Known rows, with every step that occurs:
rakim -> zadeba -> lutuzen -> pital -> nuket: [ 14  29  36  12  26 -33 -15  23  18  12  14 -43  -2  -9 -27 -39  -8  14
  19  -9]
rakim -> morib -> tovi -> zadeba -> nuket: [ 90 -35  -7  64  15  -1 -13 -30  -8 -20 -11   6   0  12  40  16 -47 -11
 -13  29]
morib -> tovi -> zadeba -> lutuzen -> pital -> rakim: [-21  -6 -30  61 -44 -19   0 -25 -35 -29 -27  67 -21   7 -12  32  11 -16
 -35   7]
nuket -> zadeba -> lutuzen -> pital -> morib: [-12   8  -6 -65  -2  55 -14  42  37  -6   1 -34  34  11  34   1  24   1
  21 -15]
pital -> rakim -> morib -> tovi -> zadeba -> nuket: [ 67 -24  -3  35  12   3 -34  -9 -14  35   2  52  16 -27 -16  14 -39  -2
 -29 -26]
pital -> morib -> tovi -> zadeba: [ 44  -1 -60  38  -7 -20  20  -7 -11  -6 -15  -1  25   0  40  27  26  -1
  10 -27]
nuket -> zadeba: [ 56 -45   4 -89  30  26  -7   3  34 -46  13 -52  26   1  69  15  20 -12
   2  31]
nuket -> zadeba -> lutuzen: [  9 -16  16 -78   9  55 -19  33  47 -29  -8 -52  24  -1  46  14  31 -11
   5   5]
tovi -> zadeba -> lutuzen -> pital -> nuket: [-78  -4  28  39 -27  16  32 -19 -13  14 -18  -7  -7   6 -31  30   7 -18
  -4  12]
nuket -> zadeba -> lutuzen -> pital -> rakim -> morib: [  0   0   7 -62   6  61 -35  38  33  -1   4 -18  30   5  10  -1  -6   1
  10 -13]
nuket -> zadeba -> lutuzen -> pital: [-16  -3   8 -70  -2  52 -16  35  35 -23   2 -30  17  13  30   0  21  -6
  10   5]
rakim -> zadeba: [ 75 -15  32 -20  59 -56 -12 -10  20 -25  24 -70  -1  -7  34 -21  -3   5
  11  28]
lutuzen -> pital -> rakim: [-27   6 -15 -25   2  -9 -11  12 -24  20  31  58 -18  -8 -45 -37 -16  12
  -4 -21]
lutuzen -> zadeba -> nuket: [ 31 -24  52  33  40 -25  15  18  25  20  -3 -45 -15 -13  16 -53   3  -7
  -8  21]
rakim -> morib -> tovi -> zadeba: [ 85 -33 -19  48  22  -8 -14 -33 -12 -37 -18  -7  -5  14  27  13 -48 -11
  -8  29]
pital -> nuket -> zadeba: [ 77 -42   3 -44  25  11  16   8  24  -1   7 -31  36 -44 -11  -1   4  -3
   5  -9]
pital -> tovi -> zadeba: [  50   -6  -24  -13    3  -73   48 -101  -21   -3   -6    6  -13  -19
   38   54    8   21  -26   39]
rakim -> zadeba -> lutuzen: [ 27  18  45  -7  38 -26 -25  20  32  -8   4 -70  -5 -10  10 -23   8   5
  13   1]
lutuzen -> pital -> rakim -> morib: [  1   7 -15 -11  14   1 -26  13 -20  28  29  47 -10  -4 -46 -42 -46  15
   4 -23]
tovi -> zadeba -> lutuzen -> pital -> rakim -> morib: [-72  -1  28  38 -18  28   7 -17 -14  24 -17   0  -4  13 -28  31 -14 -15
  -6   5]

Rows:
[-84   8  16  34 -27  23  28 -11  -9  16 -18 -16  -1  18  -3  33  17 -15
   6   4] => tovi -> zadeba -> lutuzen -> pital -> morib
[-58  36  12   4 -22  31  -2  51   7  24  -9  13 -19 -17 -65 -40   8   6
   9 -42] => zadeba -> lutuzen -> pital -> nuket
[-63 -15  36  23 -16  24  23 -21   0  -7 -28 -33 -11   6   7  44  22 -27
 -10  23] => tovi -> zadeba -> lutuzen
[ -3   0 -24  23  -3 -12 -16 -10 -38  16  17  66  -8   6 -42 -16 -47   8
  -7  -9] => lutuzen -> pital -> rakim -> morib -> tovi -> zadeba
[ -3 -19 -24  57 -35 -18   6 -29 -23 -52 -37  33 -24   8  17  39  22 -22
 -32  24] => morib -> tovi -> zadeba -> lutuzen
[ -3  11  -1 -15  17 -37 -20   7 -20  22  40  38  -9  -6 -40 -41 -25  16
   3 -12] => lutuzen -> pital -> rakim -> zadeba
[ 14 -13 -13 -27   4  -2  17  11  -6   4  26  18   7  -8 -31 -30 -16   8
  14   0] => lutuzen -> pital -> nuket -> zadeba
[  0  10 -18  11 -19 -53  40 -63 -35  19  23  56 -24   6  14  10 -10  26
 -13  34] => lutuzen -> pital -> tovi -> zadeba -> nuket
[-46  41  -8  15 -23  30 -38  48  -2  22 -14  47 -20  -5 -58 -35 -11   8
  -4 -51] => zadeba -> lutuzen -> pital -> rakim -> morib -> tovi
[-18   0   7 -71  -3  54 -26  37  31  -5   3 -11  24   2  12   2  16  -3
   4 -12] => nuket -> zadeba -> lutuzen -> pital -> rakim
[-91   0  28  28 -27  21  16 -18 -17  16 -15   8  -9   9 -26  36   7 -18
 -11   8] => tovi -> zadeba -> lutuzen -> pital -> rakim
[ 17  17 -14  -5 -13 -52  39 -79 -14   9 -21   6 -14 -20  21  54  16  22
 -24  20] => pital -> tovi -> zadeba -> lutuzen
[ 44 -21  13 -37  10  30   8  30  31  11  -8 -32  35 -44 -28  -2  11  -4
   6 -27] => pital -> nuket -> zadeba -> lutuzen
[  3  24 -62  15 -11 -23   9  16 -22  -2  15  41  -5  15   2 -33   3  16
  18 -26] => lutuzen -> pital -> morib -> tovi
[  4  29  37   1  27 -30 -24  22  20  -2  14 -46 -11   5  -5 -37  -3  11
  18   2] => rakim -> zadeba -> lutuzen -> pital
[  8  42  24   7  26 -27 -19  31  21  15  13 -52   6   3  -2 -36   1  16
  28 -18] => rakim -> zadeba -> lutuzen -> pital -> morib
[-18  -9 -29  61 -43 -20   8 -29 -31 -48 -31  49 -28  18   7  30  15 -20
 -28  24] => morib -> tovi -> zadeba -> lutuzen -> pital
[-88  -4  28  30 -25  20  26 -20 -11  -2 -18 -10 -18  19  -7  32  13 -20
  -5  24] => tovi -> zadeba -> lutuzen -> pital
[ -6  15 -43  47 -26 -16  21   1 -27  17  16  51   4  21  16  -9   3   8
  10 -13] => lutuzen -> pital -> morib -> tovi -> zadeba -> nuket
[-12  25 -39 -10   4  -6  14  25 -10  16  24  12   0  11   0 -39   2  16
  31 -28] => lutuzen -> pital -> morib
[  3   9  -6 -74  -4  29  -9  11  28 -15   2 -16  17   6  33  10  19   9
   5   6] => nuket -> zadeba -> lutuzen -> pital -> tovi
